In the rows, zero is written as 128.
Known rows, with every step that occurs:
kemidev bunun zaga vife semo: [ 98 126 146 158  72 157 169  66 162 122 126 137 167 132 142 178 135 103
 160 161  96  98 114 125]
kemidev gadin kodine vuvopu: [128  95 136  85 137 124 131 184  73  89  76  62 114 158 139 146 133 144
 143  84 117 182  74 104]
gadin zaga bunun kodine vuvopu: [179 174 151 165 130 157 178 134 104 155 112 186 141 131 129  90 138 126
 158  74 176 120 148 105]
vuvopu kodine bunun zaga: [111 139 135 137 123 102 156 196 187  80 192 125 170 174  90 128 113 127
 137 149 163 115 125 138]
vife semo: [110  90  95  94  94 136 144  76  88  96 115  93 105 175  95 183 125 112
 133 151  77 175 152 103]
vife zaga bunun kodine gadin kemidev: [138 157  84 164 156 154 117  84  98 191 119 177  84 105 137  87  83 104
 117 126 173  98 170 116]
gadin kemidev bunun kodine vuvopu: [171 157 160 180 111 161 186 109 121 181 138 148  96 130 160 127 143 173
 130  90 171 122  88  50]
kodine bunun zaga vife semo: [ 98 126  90 155  82 145 187  94 144 123 126 147 184 152 126 133 140 106
 163 167 111 105 164 138]
kemidev gadin zaga vife semo: [ 95  92 120  73 131 134  88  91 100 158  61  67 177 118 155 152 155  89
 125 119  56 147 167 148]
vuvopu kodine bunun zaga vife: [ 92 155 118 134 114 131 129 167 203  97 187 147 192 134  98 116 136 156
 150 125 152  89 124 159]
vuvopu kodine bunun zaga vife semo: [ 89 137 118 131 105 147 160 125 173  99 164 126 207 138 123 137 131 120
 142 155 128 100 145 125]
bunun zaga vife semo: [ 87 121 113 129  91 150 143  80 122 104 102 140 166 123 110 149 160 118
 166 146  91 138 164 142]
bunun kodine gadin: [116  89 117  85 125  93 133 121 111 134 102 156 107 112 116 120  94 133
  93 128 120 170 128 140]
zaga bunun kodine: [162 149 107 166 118 163 171  86 122 122 163 179 101  92  98 128  84 123
 133 124 134 120 159 120]
kemidev bunun kodine: [141 123 157 156  95 138 172 105 167 150 156 145 119 137 123 165  86 134
 114 120 132 122 113  94]
gadin zaga: [131 123 123  98 129 113  82 141 122 128 122 103 119 200  95 122 160 114
 145  96 114 155 160 139]
kemidev gadin zaga vife: [ 99 108 122  77 139 116  61 133 131 154  85  85 164 117 131 131 162 128
 134  91  79 142 148 181]
kodine bunun kemidev gadin zaga vife: [128 136 131 158 154 123 112 156 150 159 125 117 168  85 164 108 152 146
 113 153 135  99 166 144]
kemidev gadin: [ 94  77 108  78 119  99 124 140 120  96 117  75 106 127 101 181 110 129
 118 139  77 179 117 158]
zaga bunun kemidev gadin kodine vuvopu: [178 151 148 178 165 166 169 163  64  71 124 120  89  74 164 127 118 151
 132 145 162 131  94  73]
vuvopu kodine gadin kemidev: [129 118 105  58 168 108  53 124 107 123 159  78  68 126 125 109 141 148
  75 128 126 155  88 118]
vuvopu kodine: [100 121 122  73 127 122  87 155 145  74 175  92 110 156  68 167 122 154
 123 107 114 164 109 122]
kodine gadin kemidev bunun: [147 109 110 111 126 114 107  79 114 161 145  94  50 150 158 132 123 124
  91 159 117 124  52 115]
gadin zaga vife: [114 138 111  97 119 140  55 115 132 149 111 120 145 160 104 106 183 141
 159  71 102 133 157 159]

Rows:
[133 132 171 154  79 139 214 131 144 144 126 164 128 142 129 171 111 164
 144  93 153 135  69  81]
kemidev bunun kodine vuvopu
[123 126 108 162  99 100 184 162 162 100 159 146 142 183  96 125 122 118
 157 162 146 117 146 152]
kodine bunun zaga
[170 136 152 145 164 129 137 125 120 163 117 135 152  79 153 106  92  81
 111 116 129 111 179 143]
kemidev gadin zaga bunun kodine
[104 143 146 163  84 142 142 106 191 121 149 156 151 129 118 156 137 139
 171 134 117  92  91 156]
kemidev bunun zaga vife
[127 123 166 117 124 118 100  98 163 211  98 158 163 106 180  93 124 110
 101  94 125  91 104 146]
kemidev bunun kodine gadin zaga vife
[137 155 126 195 175 165 104 156 103  98 133 116 102 108 141 145  77 105
 134 150 159  93 169  86]
vife zaga bunun kemidev gadin kodine
[140 117 162 135 173  97  97 172 116 121 113  95 123  98 140 138 150 124
 103 153 124 146 171 122]
bunun kemidev gadin zaga
[101 140  94 159  91 132 160 136 172 117 150 165 167 150 101 111 142 143
 172 140 136 100 142 173]
kodine bunun zaga vife
[135  87 124  89 150 116  87 156  98  92 106  46 107 156 132 144 108 114
 116 110  91 165 117 118]
kemidev gadin kodine
[135 135 168 121 156  94  98 134 170 133 177 105 112 125 166 115 127 121
  90 161 158  93  51 116]
vuvopu kodine gadin kemidev bunun zaga
[120 121 133  85 144 111  75 110 125 194  69 160 159  99 147  66 146 131
 108  78 122 131 157 168]
bunun kodine gadin zaga vife
[106 171 110 179  98 178 196 142 115 138 112 205 136 142  87 145  89 145
 184  79 181 121 145 103]
vife zaga bunun kodine vuvopu
[137 136 104 178 117 124 166 148 135  95 182 146  95 137 105 140 124 163
 117 181 153 124 155  98]
kodine bunun kemidev
[138 131 108 168 114 162 147 111 125 116 114 116 187 181 156  90 139  92
 160 134 126  92 170  98]
gadin kodine bunun zaga vife semo
[101 109 104  53 134 108  44 114 110 156  80 124 131 138 129  91 169 127
 125  97  96 143 119 186]
kodine gadin zaga vife
[128 138 130 145 124 123 105  80 152 166 129 142 112  99 175  95 158 132
 122 151 131  91  65 152]
kodine gadin kemidev bunun zaga vife
[149 132 121 167 147 142 158 119 109  76 160 134  76  37 124 165  96 137
 106 201 122 124 134 128]
zaga bunun kemidev gadin
[159 159 120 161 103 169 215 115  99 115 132 195 112 101 104 128 109 156
 156  95 159 138 117 107]
zaga bunun kodine vuvopu
[174 146 129 148 169 116 106 117  91 120 136 162  76  85 145  85 131 103
  99 184 148 109 140 135]
kodine gadin zaga bunun kemidev
[114 104 136 132 144 105 129 148 114  83 130 103  89  67 114 175 120 161
  99 184 112 165 142 121]
bunun kemidev gadin
[140 103 147  89 152  81  96 138 112 171  80 144 133 142 141  83 123 102
  95 104 132 153 155 142]
bunun kodine gadin zaga
[106 125 100 101 117 121 134 167 164  91 202  96 131 183  82 150 103 143
 116 130 136 129 108 120]
vuvopu kodine bunun
[126  94 152 114 104  99 164 105 146 157 125 151 110 122 148 149  68 119
  84 143 123 131  74 122]
kemidev bunun kodine gadin
[112 105 142  31 163  74  40 171 129 121 124  86 131 165 118 110 133 111
  91 109 123 154  98 151]
vuvopu kodine gadin zaga
[146 122 161 139 159 131 139 194  71  76  94  93 100 106 154 139 145 175
 123 127 151 170 101  70]
bunun kemidev gadin kodine vuvopu
[126  93 118  54 141  76  68 140 100 140  92 105 106 174 121 104 144  99
 114 121 106 162 118 169]
kodine gadin zaga
[115 133 150 133 164 126  71 141 130 136 101 111 147  61 147 121 175 155
 114 134 114 128 169 147]
bunun kemidev gadin zaga vife
[169 153 108 135 135 150 109 108 113 127 151 133 104 165 102 111 135  90
 150 114 124 114 151 142]
gadin zaga bunun
[143 169 134 183 111 159 113  79 169 159 160 143 121 122 149 119 174 149
 157 132 138  78 108 127]
gadin kemidev bunun zaga vife
[165 143 162 143 149 134 183 154 100 158  89 151 160  87 158 111 116 109
 138  94 151 128 133 129]
kemidev gadin zaga bunun kodine vuvopu
